In the rows, 128 means zero.
Known rows, with every step that occurs
ridi, feda, lopubir, tilum, lubu: [ 84 112 176 132 126 133 166 106 107 138 128 130  92 169 156 129 134 112
 212 164 149 147]
lopubir, feda, ridi: [ 99 129 110 140  78 104 128 145  53 130 158 140 101 139 105 140 142 104
 157 168 162 127]
nisi, ridi, feda, lopubir, pude: [178 116 144 129  39  99 133 121  62 131 144 107  66  94 158 120 140 106
 173 131 154 163]
rugav, lopubir, pude: [190 141 149 141  22 102 126 121 118 104 145  87 119 118 163 110 174 156
 158  82 142 141]
tilum, lubu, pude, lopubir: [ 80  81 162 100 124  98 157 112 137 115 149 133 120 143 173 137 140 147
 190 173 130 152]
berom, lubu, tilum, lopubir, feda, ridi, nisi: [122 147 122 202 111  96 112 145  12 114 119 114 109 148 174 125 151 115
 103 175 185 121]
tilum, lubu: [ 67 132 154 159 146 101 147  98 146 117 157 127 133 162 135 136 123 109
 175 157 134 143]
feda, ridi, nisi: [ 94 159 118 166 127  86  94 126  41 105 118 106 109 141 152 134 133 119
 113 203 178 125]
nisi, ridi, feda, lopubir, tilum: [168  96 160  83  89 165 154 132  66 146  87 124  67 135 164 121 139 131
 177 136 160 137]
lopubir, tilum, lubu: [ 94 123 172 132 128 126 152 111 136 128 121 125 123 181 154 115 144 121
 190 143 144 130]
lubu, pude: [167 101 138 109  87 115 134 141 116 129 150 135 100 123 144 129 140 151
 116 111 108 144]
pude, lopubir: [ 82  97 142  99 146 122 144 118 136 120 120 128 137 130 158 134 134 141
 177 170 142 134]
nisi, ridi: [178 121 132 105  97 101 119 110 104  86 134 102 118 123 146 130 112 121
 112 124 159 134]
nisi, ridi, feda: [205 116 136 122  67 139 138 117  57 133 147  88  92  98 144 125 104 106
 123 117 165 177]
berom, lopubir, feda, ridi, nisi: [112 157 126 199  90  81 110 132  23 114 141 109  93 145 175 133 150 116
 125 189 184 134]
lubu, tilum: [174 102 114  92 112 168 113 152  78 124  95 136 140 153 131  99 152 129
  93  93 142 131]
berom, lubu: [112 150 141 218 158 117 142 117 113 119 117 154 143 127 158 124 148 135
  98 129 115  84]
lubu, tilum, lopubir, pude: [188 104 140 118  59 123 124 158  97 123 117 114 108 122 167 100 161 125
 141  67 156 135]
lopubir, tilum, lubu, berom: [ 76 188 157 130 115 138 146 140 146 142 128 123 155 190 146 133 134  60
 144 116 116 102]
ridi, feda, lopubir: [108 104 135 131 123 145 159 119  73 151 138 139  64 102 133 157 111 113
 172 168 139 162]
feda, lopubir, tilum, lubu, pude: [128  90 170 109  95 112 157 125 115 127 145 142  82 157 162 133 148 144
 174 138 118 147]
berom, lopubir, tilum: [156 113 170 122  84 158 151 141 103 132  91 138  92 161 192 108 176 159
 165  95 153 107]
berom, lopubir, feda, ridi: [ 93 128 122 164  65 100 138 143  48 120 168 149  84 144 133 146 156 114
 167 159 170 125]

Rows
[140  96 177 127  77 111 157 128 117 122 153 140  85 162 179 125 161 152
 166 115 123 144] => berom, lopubir, tilum, lubu, pude
[138  92 137 149 148 158 149 158 103 115  98 148 129 139 167 128 142 140
 107  79 150 104] => berom, lubu, tilum, lopubir
[146  90 172  89 107 148 154 141 107 135  79 138 112 155 192 101 173 167
 168 130 137 107] => berom, lubu, pude, lopubir, tilum
[ 75 114 116 126  88 100 135 140  59 125 154 140 104 140 120 142 145 109
 180 189 169 130] => pude, lopubir, feda, ridi
[124 160 124 186  83  85 109 126  33 108 140  92 109 145 161 134 148 129
 125 184 182 138] => rugav, lopubir, feda, ridi, nisi
[ 69 109 179 116 138 123 160 105 140 123 118 126 128 182 169 118 146 127
 215 165 150 133] => pude, lopubir, tilum, lubu
[139 104 140 140  86 119 156 134 109 153 157 122 126 132 157 120 146 120
 173 139 139 155] => pude, lopubir, feda
[133 101 137 120 107 131 155 110  62 129 142 126  60  99 142 159 104 111
 164 166 154 166] => nisi, ridi, feda, lopubir
[ 91 114 116 141  86 108 139 155  64 127 158 141  93 138 118 151 137 107
 165 155 172 126] => tilum, lopubir, feda, ridi
[110 132 119 145  55 106 136 137  62 111 165 124 106 143 115 148 152 128
 164 153 166 131] => rugav, lopubir, feda, ridi
[163 119 124 156 132 159 125 145  65 117  88 154 150 152 150  96 166 132
  71  95 132 100] => berom, lubu, tilum
[ 69 106 129 130  78  87 144 135  61 121 171 141  96 152 129 144 147 111
 192 193 164 142] => tilum, lubu, pude, lopubir, feda, ridi
[ 73 180 161 130 108 147 159 137 120 153 133 124 129 177 147 143 126  51
 161 130 121 119] => ridi, feda, lopubir, tilum, lubu, berom
[158  91 144 130  65 113 159 141 105 154 167 125 112 129 166 120 152 131
 167 131 129 163] => lubu, pude, lopubir, feda
[ 87 122 184 154 115 122 162 108 128 119 132 134 107 185 181 121 157 131
 201 135 150 128] => berom, lopubir, tilum, lubu
[129 139 118 170 100 100 106 148  16 116 123 106 103 149 165 126 144 114
 112 176 190 135] => lubu, tilum, lopubir, feda, ridi, nisi
[130 156 155 204  52 115 168 139 107 151 188 133 114 159 178 134 159  87
 155  96 131 140] => tilum, lubu, berom, lopubir, feda
[100  90 153 130 130 107 156 122 121 115 130 147 124 127 184 131 153 160
 154 158 121 124] => berom, lubu, pude, lopubir
[ 63 149 130 173  64  95 145 141  59 121 179 148  97 164 134 153 154  84
 172 162 164 122] => tilum, lubu, berom, lopubir, feda, ridi
[180 100 136 174  86 145 160 162  86 150 142 136 122 138 165 117 152 120
 122  75 145 134] => berom, lubu, tilum, lopubir, feda
[143  97 170 110  88 113 150 128 120 129 145 132  96 161 162 120 151 146
 159 122 119 145] => lopubir, tilum, lubu, pude
[153 166 155 169  27  99 130 141 108 123 150 121 105 131 187 113 177 102
 146  80 135 121] => lubu, berom, lopubir, pude
[ 92 139 136 176  98  67 117 125  34 114 149 105  99 152 173 132 146 116
 147 214 177 148] => tilum, lubu, pude, lopubir, feda, ridi, nisi
[ 96 170 151 176  90 130 151 140 125 119 151 145 115 153 182 149 153 105
 128  93 127 104] => lubu, berom, lopubir
[ 68 172 164 190  99 116 159 126 134 114 165 144 118 170 186 154 151  95
 151 107 130 111] => tilum, lubu, berom, lopubir
[131 102 156  85 119 161 150 137  99 144  78 144  84 150 156 123 151 142
 179 140 143 112] => feda, lopubir, tilum
[ 91 177 162 124  98 138 156 131 113 139 136 115 126 177 154 143 120  51
 154 129 131 121] => nisi, ridi, feda, lopubir, tilum, lubu, berom
[131  95 163  69 116 159 147 137 117 139  72 125 121 158 175 102 161 152
 184 138 152 114] => pude, lopubir, tilum
[164 115 146 136  65 104 131 146 121 125 132 110 102 110 165 114 149 125
 158  86 150 133] => tilum, lopubir, pude
[186  93 131 143  77 148 156 164  92 154 144 127 116 138 154 118 145 118
 134  75 149 150] => lubu, tilum, lopubir, feda
